What can hang from each mark
k_765: k_568
k_194: k_568
k_420: k_568
k_221: k_194
k_755: k_568
k_355: k_221 k_568
k_568: k_194 k_355 k_420 k_612 k_755 k_765

Known rows, with every way that one mark hangs from another
(k_221 (k_194 (k_568 k_355 k_755))): -1.868, 0.808, 4.000, 1.489, 1.581, 1.833, 2.660, 1.459, -0.925, 1.200, 2.148, -1.866, -0.546, 2.411, 2.083, -3.888, -0.182, -1.150, 0.499, 1.056, 3.404
(k_755 (k_568 (k_355 k_221) k_420 k_612)): 1.363, -0.458, -1.301, -1.710, 4.961, 1.577, -0.167, -1.126, 0.007, 0.016, 0.250, 0.484, -4.221, -0.674, 3.102, 2.124, -1.504, 0.166, 4.643, -1.150, 3.398
(k_194 k_568): -2.153, 0.443, 2.776, 0.646, 1.023, 0.270, 1.105, 1.326, -1.838, 0.144, 0.075, -0.246, 0.431, 1.395, 1.254, -1.901, -0.491, 0.444, 1.199, 0.417, 1.584
(k_221 (k_194 (k_568 k_355 k_765))): -0.610, 1.623, 2.797, 1.770, 1.620, 0.688, 0.858, 1.196, -3.398, -0.240, 1.415, -0.403, 0.738, 2.492, 3.166, -4.348, -0.679, -0.491, 1.314, -0.034, 2.461
(k_420 k_568): -2.541, -0.179, 1.746, -0.851, 2.024, 0.317, -0.747, 0.807, -1.267, 0.841, -0.518, 1.266, 0.309, 1.306, 1.144, -1.912, 1.066, -1.322, 0.940, 1.023, 2.188
(k_420 (k_568 k_355)): -1.333, -0.748, 1.019, 1.390, 3.073, 0.446, 0.578, 1.288, -1.171, 0.289, -0.661, 1.523, -0.143, 0.870, 0.344, -2.600, 1.077, -1.880, 1.002, 0.872, 2.695
(k_765 (k_568 k_194)): -1.262, -0.070, -0.056, 1.353, 1.057, 0.619, -0.893, -0.456, -0.801, -0.436, 2.550, -1.279, 1.009, -0.466, 0.537, -1.496, 0.014, 1.683, 1.804, -1.000, 2.256
(k_568 k_194 k_612 k_765): 1.873, 1.344, 0.417, -2.260, 0.768, 0.804, -2.242, -2.852, -1.182, -0.645, 1.001, -1.490, -1.079, 0.046, 5.068, -3.782, -1.514, 1.587, 5.593, 0.333, 1.689
(k_420 (k_568 k_612)): -1.687, 0.277, 1.719, -1.286, 1.573, 1.158, 0.282, -0.650, -1.623, 0.976, -0.501, 0.436, -0.784, 0.607, 3.186, -1.662, 0.127, -1.220, 2.834, 1.478, 2.268
(k_568 k_194 (k_355 k_221) k_420 k_612): 2.087, -1.221, -1.740, -0.334, 4.339, 1.358, -0.753, -1.865, -0.465, -1.048, -1.539, -0.932, -3.040, -1.290, 2.764, -0.394, -1.558, 1.755, 6.273, 0.038, 2.334
(k_420 (k_568 k_355 k_755)): -1.036, -0.668, 2.619, 0.173, 2.768, 1.505, 0.636, 0.721, 0.197, 1.487, 1.155, 0.613, -1.018, 0.729, 0.539, -3.775, 1.745, -2.226, 1.178, 2.017, 3.208
(k_568 k_194 k_420 k_755): 0.199, -1.508, 1.232, -3.060, 1.115, 1.299, -1.641, -1.510, 1.526, 0.507, 0.675, -1.863, -1.167, -0.102, 4.111, -2.387, -0.038, 1.603, 4.361, -0.303, 1.777
(k_420 (k_568 k_194 k_765)): -0.014, 0.361, 1.500, -2.060, 1.803, 0.040, -2.684, -0.900, -2.139, 0.035, -0.526, 0.834, 0.092, 0.619, 3.364, -5.166, 0.356, -0.283, 4.211, 0.730, 1.692
(k_355 k_221 k_568): -1.345, -0.043, 1.050, 1.321, 2.963, 0.020, -3.463, 0.509, -2.198, -0.711, 0.791, 0.370, -0.557, 0.094, -0.409, -0.384, 2.706, 1.858, 1.128, 1.550, 2.141
(k_765 (k_568 k_194 k_355 k_420 k_612)): 1.275, -1.473, -1.362, 1.450, 1.973, 1.606, 1.218, -1.486, -1.429, -0.949, 1.843, -2.623, -0.586, -1.877, 4.001, -1.351, -1.242, 1.819, 5.150, -1.853, 2.051
(k_221 k_194): -2.780, 1.076, 1.129, 0.071, 1.256, 0.766, -0.859, 0.178, -0.551, 0.461, 1.536, -0.153, 0.376, 2.420, 1.660, -0.602, 0.162, -0.429, -0.035, -0.111, 2.789
(k_568 k_355 k_612): 0.532, 0.137, -0.202, 0.942, 2.205, 1.076, 1.177, -0.522, 0.026, -0.341, 0.971, -0.387, -1.232, 0.318, 1.768, -1.378, -0.610, -0.203, 2.680, 0.638, 2.693
(k_221 (k_194 (k_568 k_355 k_612 k_765))): 0.246, 2.163, 2.677, 1.194, 1.229, 1.560, 1.841, -0.044, -3.869, -0.085, 1.401, -1.621, -0.527, 1.980, 5.192, -4.308, -1.668, -0.437, 3.236, 0.511, 2.407
(k_221 (k_194 (k_568 k_612 k_755))): -2.141, 1.885, 4.630, -1.126, 0.168, 2.632, 2.143, -0.332, -1.616, 1.788, 2.346, -3.041, -1.306, 2.147, 5.127, -2.812, -0.892, -0.679, 2.256, 1.893, 2.693
(k_194 (k_568 k_755 k_765)): -0.372, 1.468, 4.744, -1.693, 0.388, 1.160, -1.082, -0.214, -1.533, 0.902, 2.255, -1.339, 0.111, 1.432, 3.245, -4.840, 0.020, 0.498, 1.936, 1.535, 1.621
(k_765 (k_568 k_420)): -1.789, -1.327, 0.189, 0.270, 1.094, 0.822, -0.495, -0.155, -1.641, -0.172, 2.220, -0.483, 1.313, -0.024, 2.362, 0.916, 0.373, 1.235, 0.621, -1.866, 1.578
(k_420 (k_568 k_612 k_755 k_765)): 0.138, 1.110, 3.591, -3.620, 0.870, 2.019, -1.697, -2.305, -1.585, 1.636, 1.753, -0.543, -1.463, 0.592, 5.035, -4.564, 0.775, -1.383, 3.660, 2.646, 2.216
(k_420 (k_568 k_194)): -1.517, -0.432, 1.013, -0.841, 2.086, 0.166, -0.794, 0.018, -1.121, 0.426, -1.180, 0.615, -0.288, 0.497, 1.952, -3.502, 0.539, -0.556, 3.552, 0.528, 2.070

Rows
0.042, -1.202, -0.652, -3.718, 2.419, 0.209, -1.068, -0.737, 0.444, 0.204, 0.223, 0.258, -2.300, -0.050, 4.415, -0.215, -1.356, 1.262, 5.184, -3.090, 2.175	(k_755 (k_568 k_194 k_420))
-0.900, -0.643, 2.253, -1.541, 0.890, 1.183, 1.921, -0.197, -2.524, 0.140, -0.807, -1.403, -0.601, 0.586, 5.911, -1.156, -1.805, 1.113, 4.583, -0.404, 0.607	(k_194 (k_568 k_420 k_612))
2.521, 0.129, -0.305, -5.504, 1.537, 0.966, -2.354, -3.118, -1.280, -0.116, 1.059, -0.754, -2.911, -0.478, 8.405, -1.715, -2.521, 1.468, 7.680, -2.383, 1.855	(k_755 (k_568 k_194 k_420 k_612 k_765))
0.602, -1.913, 0.316, 0.867, 1.909, 1.820, 0.250, -0.799, 0.430, -0.118, 3.024, -2.557, -0.564, -1.211, 2.306, -2.552, 0.073, 1.387, 3.274, -1.418, 2.472	(k_765 (k_568 k_194 k_355 k_420 k_755))
1.498, 1.268, 2.237, 0.780, 1.467, 0.939, 1.337, -0.293, -3.208, -0.430, 0.895, -1.096, -0.618, 0.655, 4.196, -4.192, -1.594, 0.447, 3.831, 0.763, 1.709	(k_194 (k_568 k_355 k_612 k_765))
0.819, 1.107, 1.786, 1.574, 3.736, 0.473, -0.817, 0.686, -3.023, -0.636, -0.094, 0.211, -0.522, 0.815, -0.059, -2.754, -0.493, 0.687, 2.271, 1.241, 2.296	(k_194 (k_568 (k_355 k_221) k_765))
0.484, 0.149, 0.578, 0.460, 2.454, 0.698, -2.866, -1.512, -2.441, -0.945, 0.349, -1.422, -2.176, -1.265, 2.227, -1.830, 1.086, 2.827, 5.407, 1.653, 2.023	(k_355 k_221 (k_568 k_194 k_612))
-0.114, 0.198, -0.308, 3.134, 1.631, 1.685, 1.581, -0.480, -1.025, -0.302, 3.326, -1.253, -0.118, -0.658, 1.076, -0.778, -0.223, 0.130, 1.609, -0.237, 2.981	(k_765 (k_568 k_355 k_612))
2.026, 1.740, 0.176, -4.152, 1.368, 0.827, -2.094, -2.728, -0.756, 0.053, 1.835, -0.537, -3.036, -0.232, 5.839, -2.468, -2.218, 1.111, 6.423, -1.128, 2.608	(k_755 (k_568 k_194 k_612 k_765))
0.784, 0.565, -0.747, 1.217, 4.247, 1.391, -0.380, -0.890, -0.297, -0.419, 0.057, 0.027, -2.357, -0.094, -0.440, 0.303, -0.335, 0.371, 2.740, 1.845, 3.064	(k_568 (k_355 k_221) k_612)
-0.334, -0.020, 2.288, 0.356, 1.751, 0.813, 0.785, 0.874, -3.825, -0.269, 0.659, -0.721, 0.597, 2.199, 5.720, -3.581, -1.197, 0.042, 2.631, -1.293, 1.453	(k_221 (k_194 (k_568 k_355 k_420 k_765)))
-0.019, -2.190, 2.212, -1.659, 0.764, 0.848, -2.451, -0.703, -0.581, -0.317, 1.826, -2.245, -1.078, -0.740, 5.070, -3.799, 1.890, 2.751, 4.966, 0.030, 1.207	(k_355 (k_568 k_194 k_420 k_755))
2.051, -0.634, 0.987, -1.702, 3.986, 1.549, -3.299, -1.462, 0.134, -0.069, 1.251, -0.007, -1.927, 0.044, 1.825, -1.888, 0.472, 0.886, 2.946, 1.039, 2.419	(k_568 (k_355 k_221) k_420 k_755 k_765)
1.122, -2.088, -1.309, 0.111, 2.856, 0.233, -0.206, -0.186, 0.412, -0.999, -0.512, -0.520, -0.844, -0.288, 2.845, -2.073, -0.803, 1.566, 4.496, -1.508, 1.753	(k_568 k_194 k_355 k_420)
0.318, -1.175, 1.505, -1.076, 0.916, -0.174, -4.137, -0.355, -3.354, -1.029, 1.633, 0.099, 0.849, 0.178, 5.615, -2.845, 1.776, 2.274, 3.121, -0.875, 0.435	(k_355 (k_568 k_420 k_765))
2.409, -0.633, -0.492, -1.469, 2.104, 1.097, -0.880, -1.902, -1.514, -0.826, 0.633, -0.350, -1.017, 0.043, 5.572, -2.068, -1.075, 0.760, 4.771, -0.672, 1.458	(k_568 k_355 k_420 k_612 k_765)
-0.388, 0.616, -0.124, 0.743, 0.686, 1.536, 0.027, -1.888, -1.293, -0.368, 2.554, -2.410, -0.210, -0.911, 2.772, -1.250, -0.747, 1.654, 3.758, -0.349, 2.232	(k_765 (k_568 k_194 k_612))
2.553, 1.045, -1.213, -0.761, 4.926, 0.357, -3.035, -1.027, -0.490, -0.695, 0.965, 0.955, -3.330, -0.265, 0.508, -2.128, -1.232, 0.762, 4.693, -0.945, 3.829	(k_755 (k_568 k_194 (k_355 k_221) k_765))
0.753, 0.163, -0.943, 2.657, 1.803, 1.485, 1.478, -1.113, -1.238, -1.015, 2.582, -2.322, -0.590, -1.393, 1.408, -2.225, -0.844, 1.054, 3.928, -0.411, 2.874	(k_765 (k_568 k_194 k_355 k_612))
0.044, 0.246, 1.223, 1.704, 1.485, 2.744, 1.297, -1.141, -0.006, 0.555, 4.527, -2.625, -0.983, -0.803, 1.114, -1.698, 0.108, -0.050, 1.322, 0.903, 3.573	(k_765 (k_568 k_355 k_612 k_755))
0.798, -0.684, 2.701, -2.239, 2.436, 1.082, -5.633, -1.369, -2.115, -0.160, 2.342, -0.863, -1.046, -0.342, 3.596, -2.354, 2.689, 2.397, 3.098, 1.302, 1.464	(k_355 k_221 (k_568 k_420 k_755 k_765))
1.053, 1.075, 3.486, -1.653, -0.179, 1.605, -3.307, -2.022, -2.254, 0.157, 4.262, -2.171, -1.139, 0.025, 5.416, -4.419, 1.920, 1.480, 3.712, 2.171, 1.714	(k_355 (k_568 k_612 k_755 k_765))
2.458, 1.804, -0.539, -1.427, 4.572, 1.310, -2.141, -1.813, -1.079, -0.189, 1.727, 0.789, -3.899, -0.287, 2.360, -0.223, -1.326, -0.047, 4.263, 0.158, 3.838	(k_755 (k_568 (k_355 k_221) k_612 k_765))
0.508, -0.653, 1.046, 0.434, 4.031, 1.520, 1.774, 0.075, -2.599, -0.437, -1.595, -1.002, -1.925, -0.186, 2.814, -0.291, -1.589, 1.022, 4.605, 0.519, 1.768	(k_194 (k_568 (k_355 k_221) k_420 k_612))
-0.469, 1.078, 3.048, -2.554, 0.375, 1.581, 0.254, -0.995, -4.450, 0.180, 0.748, -2.019, -0.085, 1.882, 8.723, -2.667, -2.136, 0.532, 4.276, -0.703, 1.061	(k_221 (k_194 (k_568 k_420 k_612 k_765)))
0.283, 0.399, 0.838, 0.415, 4.767, 0.482, -2.826, 0.069, -2.661, -0.004, -0.670, 2.321, -0.951, 0.626, -0.374, -2.776, 1.311, -1.199, 1.856, 1.965, 2.647	(k_420 (k_568 (k_355 k_221) k_765))
-0.886, -1.498, -0.467, -0.009, 1.115, 0.753, -1.070, -0.779, -1.405, -0.630, 1.492, -1.447, 0.860, -0.806, 2.926, -0.876, -0.390, 2.116, 3.165, -2.248, 1.439	(k_765 (k_568 k_194 k_420))
-2.410, 1.881, 3.317, 0.064, 0.411, 1.587, 2.464, 0.054, -2.975, 0.717, 0.827, -1.766, -0.379, 2.224, 4.770, -1.743, -1.755, -0.330, 2.339, 0.741, 2.332	(k_221 (k_194 (k_568 k_612)))
1.067, 2.014, 0.559, -3.647, 1.432, 0.937, -1.905, -2.099, -1.086, 0.570, 2.349, 0.105, -2.317, 0.587, 5.107, -1.076, -1.371, 0.050, 4.056, -0.638, 2.786	(k_755 (k_568 k_612 k_765))
1.140, 2.270, 0.044, 0.805, 3.644, 1.715, -1.573, -1.693, -2.321, -0.503, 1.499, -0.067, -1.948, 1.240, 2.374, -1.340, -0.742, -0.245, 2.681, 1.642, 3.544	(k_568 (k_355 (k_221 k_194)) k_612 k_765)
1.063, 0.138, 0.549, 1.795, 1.438, 2.586, 1.523, -1.861, 0.082, 0.114, 4.203, -3.506, -1.382, -1.573, 1.798, -3.064, -0.386, 0.719, 3.785, 0.534, 3.239	(k_765 (k_568 k_194 k_355 k_612 k_755))
0.776, -1.054, -0.483, -2.730, 1.365, 0.972, -0.571, -2.226, -0.083, -0.438, -0.683, -1.961, -1.420, -0.384, 5.983, -1.265, -1.669, 2.042, 6.283, -0.727, 1.271	(k_568 k_194 k_420 k_612)
1.192, 1.060, 0.115, -2.941, 1.756, -0.032, -2.978, -1.434, -0.495, 0.061, 1.664, 0.471, -1.990, 0.355, 3.533, -2.663, -1.284, 0.906, 4.450, -1.721, 2.686	(k_755 (k_568 k_194 k_765))
-0.457, -1.339, 1.101, -0.793, 0.755, 0.701, -1.454, -0.639, -2.785, -0.600, 0.986, -1.157, -0.518, -0.413, 6.263, -0.832, 1.117, 2.105, 4.420, -0.418, 0.943	(k_355 (k_568 k_420 k_612))
-0.742, 0.093, -0.630, 4.028, 4.068, 1.079, -0.474, 0.517, -1.569, -0.675, 2.240, 0.169, 0.065, -0.577, -3.330, 0.639, 0.868, 0.469, -0.467, 0.315, 3.456	(k_765 (k_568 (k_355 k_221)))
1.160, 0.855, 3.149, -3.788, 1.003, 2.000, -1.924, -2.901, -1.203, 1.287, 1.312, -1.401, -1.992, -0.123, 5.800, -6.157, 0.044, -0.615, 5.863, 2.314, 2.075	(k_420 (k_568 k_194 k_612 k_755 k_765))
-2.979, -0.267, 2.831, -0.703, 1.027, 0.840, 1.224, 1.127, -2.752, 0.449, -0.280, -1.096, 0.631, 2.428, 5.102, -1.303, -0.905, 0.301, 1.846, -1.074, 1.423	(k_221 (k_194 (k_568 k_420)))
3.276, 1.125, -0.966, 0.157, 3.917, 1.205, -2.384, -2.411, -1.087, -1.220, 0.165, -0.567, -2.556, -0.779, 1.841, -2.870, -1.277, 1.567, 5.890, 1.370, 2.554	(k_568 k_194 (k_355 k_221) k_612 k_765)
2.303, 1.115, 1.730, -1.131, 1.665, 2.120, -0.876, -2.101, 0.304, 0.342, 3.194, -1.311, -1.914, 0.262, 3.692, -4.090, -0.069, -0.122, 3.364, 1.825, 2.694	(k_568 k_355 k_612 k_755 k_765)
-0.008, -1.897, 0.133, -0.094, 3.131, -0.056, -3.787, -0.434, -2.284, -1.399, -0.651, -0.579, -1.213, -0.998, 2.691, -1.392, 1.638, 3.395, 4.783, -0.318, 1.162	(k_355 k_221 (k_568 k_194 k_420))
